Each row comes from the steps of one walk. Every step used is in the known rows, and no mark comes twice. Write the walk behind each row, first mark first.
Known rows:
poromib > fini > tuse > barusef: [  6   0   5  15   0  -8  -9  36  -6   2  -1   7  -5 -18  10  -5   5 -24
  12 -10  -3  -4 -15  13  -7  19   0   6  20 -10   1  -5  -9  -4  -7  40
   0   4   2 -16   4 -28  -7  -8   9   2  26   1  10 -10  -9  -6  -6  24
  -5   0   4   2  -4   5  -3  -3]
fini > poromib > zugo > tuse > gaturot: [ -9  -3  12  19  21 -10  -6  31 -18  -3   9   7 -16  -3   1  -1  -5  -6
   7  16  -8 -34   9   9  -4   9  -1   3  -7  26  19  -3 -14   2 -11  33
   0   3   1  -9  -6  -6 -12  -2  -9  -3   5  -1   7  -9 -11   7  -6   4
 -17 -32   7   0 -14   5  -3  15]
fini > poromib: [ -3  -4   2   6   6  -8  -2  -1 -11  -1   1  -1 -10   4   3   2   5  -4
  -3   1  -1 -23  -1   7 -13   4  -1  -1 -10  11  15   0   0  -1  -6  10
  -3   7  -1   0  10  -9  -4  -8 -10   5  -3   0   6  -2  -9  -3  -8  -2
  -4  -6  -2  -2   0   6   6  -7]
poromib > fini: [ 10   2   9  14   4  -1  -2  21   3   0  -1   1   0  -8  15  -6   4 -11
   8 -10   0   4 -18  -2  -8   3   1 -10   8  -6   2  -4  -5  -1   2  22
   2  -1   0  -4  -1 -25  -1  -3  16   2   1   6   4  -7  -3   3  -8   9
   0  -1   0   3 -13  -8  -2  -6]
barusef > tuse > gaturot: [  0   6   0  22 -14   8  -5   9  -1  -5   0  -1  14  -8 -10   2 -20 -16
 -14   4  -4   7  -1  13  -4   8  -5   4  -1   9  -4   8  -4  -4 -10  -2
   6  -4   2 -10 -25  -4 -10 -11   5  12  12 -17   9   4 -14   2  -9  16
  -6 -18  11  -2 -13   9  -4   8]
gaturot > poromib > fini > tuse: [ 13  -5  -7  14  10 -28   5  38  -5   4  -3  -4 -14  -1  10  -8  11 -10
   2 -17  -1  -6 -12   8 -15  20   3  -5  16  13   8  -9  -2   4   7   8
   3   4   1 -17   0 -20   0  -9   6   6  16   2  -3   0  -5 -10  -6   1
  -9  -2   4   4 -15  -5   3 -18]
barusef > tuse > gaturot > poromib: [  4   5  -6  21  -7  -7   1  14  -2  -4  -2  -6   6   1 -11   1 -17 -12
 -19   6  -3   8   0  15  -6  13  -7   2  -2  16   0   5   2  -1  -7 -17
   7  -2   2 -14 -26  -1  -4 -10   2  14  13 -18   5   8 -18  -4  -9   8
 -10 -20  11  -1 -17   6   2  -1]
barusef > tuse > zugo > poromib: [  5  12 -11  14 -11  -2   0  18  -6  -4   2   3   0 -11 -11  -2  -8  -9
 -11  65   1   5   5  15  -3  -1 -13  11   3  23  -1   7  -3  -3  -3   1
   6  -2   2 -10 -16   2  -5   4  -5 -16  18 -19  13   2 -14   8 -18   8
 -16 -27   5  -5 -12   3  -2   6]
gaturot > tuse > zugo > poromib: [  7  -2   1   0   1 -21  -2  16  -4  -1   3   9 -25  -1   7  -2  -4   5
   7  53  -1   2   1   4   0   4 -14   3   2  21   2   3  -4   0   1  -8
   0   0   5 -22 -17  15   3   7  -9 -16   9 -15  -4  -3  -5   9  -2   8
 -17 -29   4  -1  -4   1 -10  21]
fini > poromib > gaturot > tuse > barusef: [ -7  -9  20   6  17 -20  -3  15 -10  -1   0   9 -31   0  -3   0   5 -15
   9 -17  -9 -23  -3   7 -11   9  -8   2 -13  15  14   0  -8  -1  -9  12
  -5   5   2  -5  -1 -17  -9  -7  -4   5  11  -3   5  -4 -18   3   3  12
  -9 -14   1  -3  -2  12   0  12]
barusef > tuse > zugo: [  3  13  -5  13 -21   4  -3  18  -8  -4  -1  -6   5 -18   1   1 -10 -11
  -3  35   2   5   4  11   0   3 -11   9  -1  19  -3   7  -2  -8  -3   7
   4  -4   1  -9 -17   0  -9  -4  -5 -10  13 -21  10   0 -11   3 -15  13
 -13 -23   6  -5  -9   7  -7   3]
zugo > tuse: [ -3   2   6  11  12  -2  -3  15  -5   3   7   5  -7 -10   1   1   3   6
  -2  22   3   1  -4  -1  12   1  -4  10  26   8   0   0 -17   2  -3  14
  -1   1   1 -12  -8  10   6   2  -1 -15  10  -5  -4  -9  -3   8  -2  12
  -8 -16   5   2 -11   2  -5  15]
gaturot > poromib: [  5  -1  -9   1  11 -22  10   9  -2   2  -4  -7 -13  16  -1  -2   7   4
  -8   2   3  -4   2   2  -4   5   0  -4  -2  11   7  -4   8   5   5 -23
   1   3   0  -7  -1   4   7   0  -3   0   3  -2  -6   7  -3  -6   0 -11
  -5  -2   1   2  -9  -5   7 -13]
zugo > poromib: [  3  -1  -7   1  13  -9   4   1   3   1   5  13  -7  14 -18  -4   5   2
 -14  42  -2   0   2   6  -6  -4  -3   1   3   4   5   2  -3   8   2 -10
   2   4   1  -2   3   3   6  13  -1  -4   6   3   6   4  -6   7  -8  -7
  -4  -8   1   0  -4  -7   7   4]
barusef > tuse: [  1   6   6  12 -14   3  -1   6   0  -1  -1  -5  13 -11   0   3  -5  -8
  -7  11   3   5  -6   3  -2   1  -4   7   5  14  -5   5 -10  -1   1   4
   3  -4  -1  -1 -13 -11  -6 -10   4   1  11 -16   2  -3 -11  -2  -7  10
  -4 -10   3  -3  -9   7   0   2]
zugo > tuse > gaturot > poromib > fini: [  4   1   0  29  20 -12  -3  31  -6  -1   6   5 -16   2   0  -4  -5  -4
  -8  11  -3   5  -6   9   2  16  -5  -1  23   7   8  -2  -9   2  -9   4
   4   3   3 -27 -22   9   6  -1   4  -1  10  -4   1  -4 -10   9  -6  16
 -13 -26  11   5 -24  -3  -5   7]
tuse > zugo: [  1   7 -14   1  -6   0  -3  13 -10  -4  -1  -2 -11  -6   2  -3  -7  -3
   5  28  -1   0  12   8   3   2  -8   3  -7   7   2   2  10  -9  -5   2
   1  -1   1 -10  -6  15  -4   7 -11 -12   5  -7  11   2   1   8  -7   4
 -12 -14   4  -2  -1   2  -8  -3]

Write each row's walk:
[  0  -4  -4   2  28  -9   6  11   5   1   4  19 -17   5 -32 -11   6  -9
  -8   8 -11  -1   3   7 -12  -5  -3  -3  -3   9   5   1  -6   7   2   0
   6   0   2   4  -4  -5  -3  14   4   0  10  10  10   7  -8  15  -2  -6
  -5 -10   4  -1  -8  -9   5  11] -> zugo > poromib > gaturot
[ -1  -1  -4  21  19 -12  -2  21  -8  -1   7   5 -15   4  -9  -1  -8   1
 -13  13  -4   4   2   9   6  14  -6   4  16  10   6   0  -8   3 -11  -7
   3   4   4 -25 -22  22   6   1  -4  -1   9  -7  -1   2  -8   7  -2   9
 -13 -26  12   4 -19   1  -3   9] -> zugo > tuse > gaturot > poromib
[ 11   1   0  14  18 -11   2  17   6   1   5  14  -7   7  -7  -9   9  -7
  -7  32  -2   2 -12   4 -13  -1  -2  -6  10  -1   7  -2  -7   7   4   9
   5   3   1  -4   1 -18   5   9   9  -3   3   9   9  -2  -8   8 -14  -1
  -4  -9   1   2 -16 -14   4   0] -> zugo > poromib > fini
[ 10  -6 -10  20  13 -12  -4  31   0   0   7  16  -9  -3 -14 -12   1 -17
  -8  24 -10  -1 -10  17 -19  14  -1  -2  16   4   7  -2 -10   4  -4  19
   7   4   3 -17  -6 -17  -3   1   9   5  20   6  16   1 -11   7 -14   6
  -9 -13  10   2 -12  -6   1   1] -> zugo > poromib > fini > tuse > gaturot
[ -5  -7  20  -1  11 -14  -2  15   2   0  -2  12 -25  -6  -8  -2   0 -13
  14 -20  -9   1  -5   0   2   7  -9   2  -3   4  -2  -1  -8  -1  -3   5
  -2  -3   4  -6 -15  -8  -6   3   6   2  13  -6  -2  -5 -11   6  15  18
  -6 -10   2  -1  -2   7  -6  27] -> poromib > gaturot > tuse > barusef
[  4  -3   5  -1  -9 -15  -4  17  -6  -2   0   1 -20  -8  18   1  -6   4
  15  26   0   1   0  -1   3   7 -13   3   1  18   0   2  -2  -4  -1  -2
  -2  -2   4 -21 -18  13  -2  -2  -8 -12   6 -18  -7  -6   0   5   2  14
 -14 -23   4  -2  -2   5 -14  17] -> gaturot > tuse > zugo
[  0  -7   8   1  25 -21   4  14   4   1   3  24 -27   7 -24  -7   5  -9
  -2  25  -9   0  -2   5  -2   2 -11   4   2   8   3   1 -10   7   0  -4
   0   1   5  -7  -9  -3   0  15   4  -3  15  -1   5   1 -14  13   5   8
  -8 -19   2  -1  -6  -2   1  27] -> zugo > poromib > gaturot > tuse > barusef
[ 12  -4  -7  14  14 -14  -1  29   1   2   6  15  -8  -3  -7 -11  10 -13
  -5  26  -5  -2 -13  10 -16   9   0   0  21   7   6  -4 -14   6   3  22
   6   5   2 -11   1 -22  -1   5   8  -4  18   7  11  -2  -8   4 -13   3
  -7  -9   5   2 -12  -7   3   0] -> zugo > poromib > fini > tuse
[ 13   1  -2  13  14 -23   8  24   0   2  -4  -6 -12  10  10  -8  11  -4
  -1 -10   2   0 -11   1 -11  10   1 -13   7   4   9  -8   5   5   6  -7
   3   3   0 -10  -2 -17   6  -4   9   4   2   4  -5   1  -5  -3  -6  -1
  -5  -3   0   4 -17 -12   6 -17] -> gaturot > poromib > fini
[ -1  -4  20  -2  -5 -19  -5   6  -2   0  -3   6 -15  -1  12   7  -2   0
   9  22   1   1  -7  -1  10   8 -11  10   6  -5  -2   1  -6  -1  -5  -6
  -7   1   5 -17  -9   5   3  -2   0  -5  10 -17 -12 -10  -7  -4  11  22
  -6 -10   0   0   6  13  -6  23] -> gaturot > tuse > barusef
[  0  -2  -8  11  15 -16   3  25  -6  -4   0   1 -11  13  -8  -7 -15  -7
  -3  -3 -10  -9  15  10  -4  14  -1 -10 -19  14  10  -3  10   3  -4 -16
   5  -2   2 -13 -18   6  -7   1  -1  11   4  -3   1   8  -5   1   3  -6
 -13 -20  11   3 -15  -5  -1   4] -> tuse > gaturot > poromib > zugo
[  8   5  -2  29  -6  -7   0  23  -1  -4  -2  -4   6  -3  -3  -2 -13 -18
 -14   3  -3   9  -8  14 -11  15  -4  -5   0  13   1   2  -1  -1  -7  -6
   9  -2   2 -16 -26 -13  -5 -12  11  16  12 -13   6   3 -18  -2 -14  12
 -10 -19  10   0 -24   2   0  -4] -> barusef > tuse > gaturot > poromib > fini
[  0  -9 -15  11   8 -19  -4  41 -11   0   1   2 -10  -5 -12  -8 -10 -15
   2 -16 -14 -16  12  19 -10  25   2   4   3  24   6  -5  -4   1  -7   9
   5   0   4 -21 -13  -2 -15  -8  -4  10  24  -4   5   4  -5  -7   3   1
 -16 -16  15   2  -7   6  -3   3] -> fini > tuse > gaturot > poromib > zugo
[ -1 -10  18   1  15 -12   0  17   3   0   1   9 -22 -10  -6  -5   1  -9
  15 -36 -10  -1  -5  -6  -5   4  -5  -6  -4  17  -2  -1 -13   2   2   3
   2  -5   3  -4 -18 -10  -9  -1   8   5   4  -1  -4  -4  -6  11  13  11
  -6 -11   3   0  -8   0  -8  22] -> poromib > gaturot > tuse
[ -1  -7  10   2  10 -11  -1  25  -2  -3   0   9 -29 -12  -5  -7  -4 -11
  19 -13 -11   1   2   1  -3   6 -10  -5  -8  21  -1   0  -6  -4  -1   6
   2  -6   4 -10 -22   0 -12   2   2  -3  11  -6   1  -2  -5  15   8  13
 -13 -19   5  -1  -9   1 -13  21] -> poromib > gaturot > tuse > zugo
[ 12  -2   4   8   4 -22  -4  28  -3  -2   3  11 -25  -2  13  -5  -1  -1
  11  51  -1   3  -8   2  -5   6 -13  -1  10  17   4   0  -6   0   1   0
   1   0   4 -25 -18   4   1   6  -1 -14  10 -11  -2  -7  -4  11  -6  14
 -17 -29   3   0 -10  -4 -11  18] -> gaturot > tuse > zugo > poromib > fini
[-10   6  19   7  17  -8  -4  35  -9   1   6  13 -12  -8  -1  -1  -2  -3
  17  38  -1 -20   9  -1  19   2  -5  14   9  11   3  -5 -16   3  -4  32
  -4  -2   2  -6  -6   2  -7  13  -2 -22  13  -7  -3 -15  -5   8   7  12
 -16 -26   5   3 -13   2  -6  30] -> poromib > zugo > tuse > barusef
[  3   0  -1   0  19 -28  11  30  -4   2  -2  -4 -14  14   1  -6   5   2
   7   1  -1 -19  10  -1  -2   4   3  -5 -10  24   8  -8   5   7   9  -8
   1  -2   0  -3  -3  -4  -3   5  -2  -4   3  -1 -10   1  -1  -4   5 -15
 -12 -12   2   4 -13 -10   4   0] -> gaturot > poromib > zugo
[  3  -3 -25   3  -1 -11  -5  33 -15   0   5   8 -16 -14 -13  -8   0 -10
   1  40  -8  -6  10  21  -7  13  -6  14  13  22   3   2  -6  -3  -5  19
   2   4   4 -19  -2  10  -8   4 -15 -12  30  -7  16   2  -3   3  -9   4
 -18 -17   9  -2   2   5  -5   1] -> fini > tuse > zugo > poromib
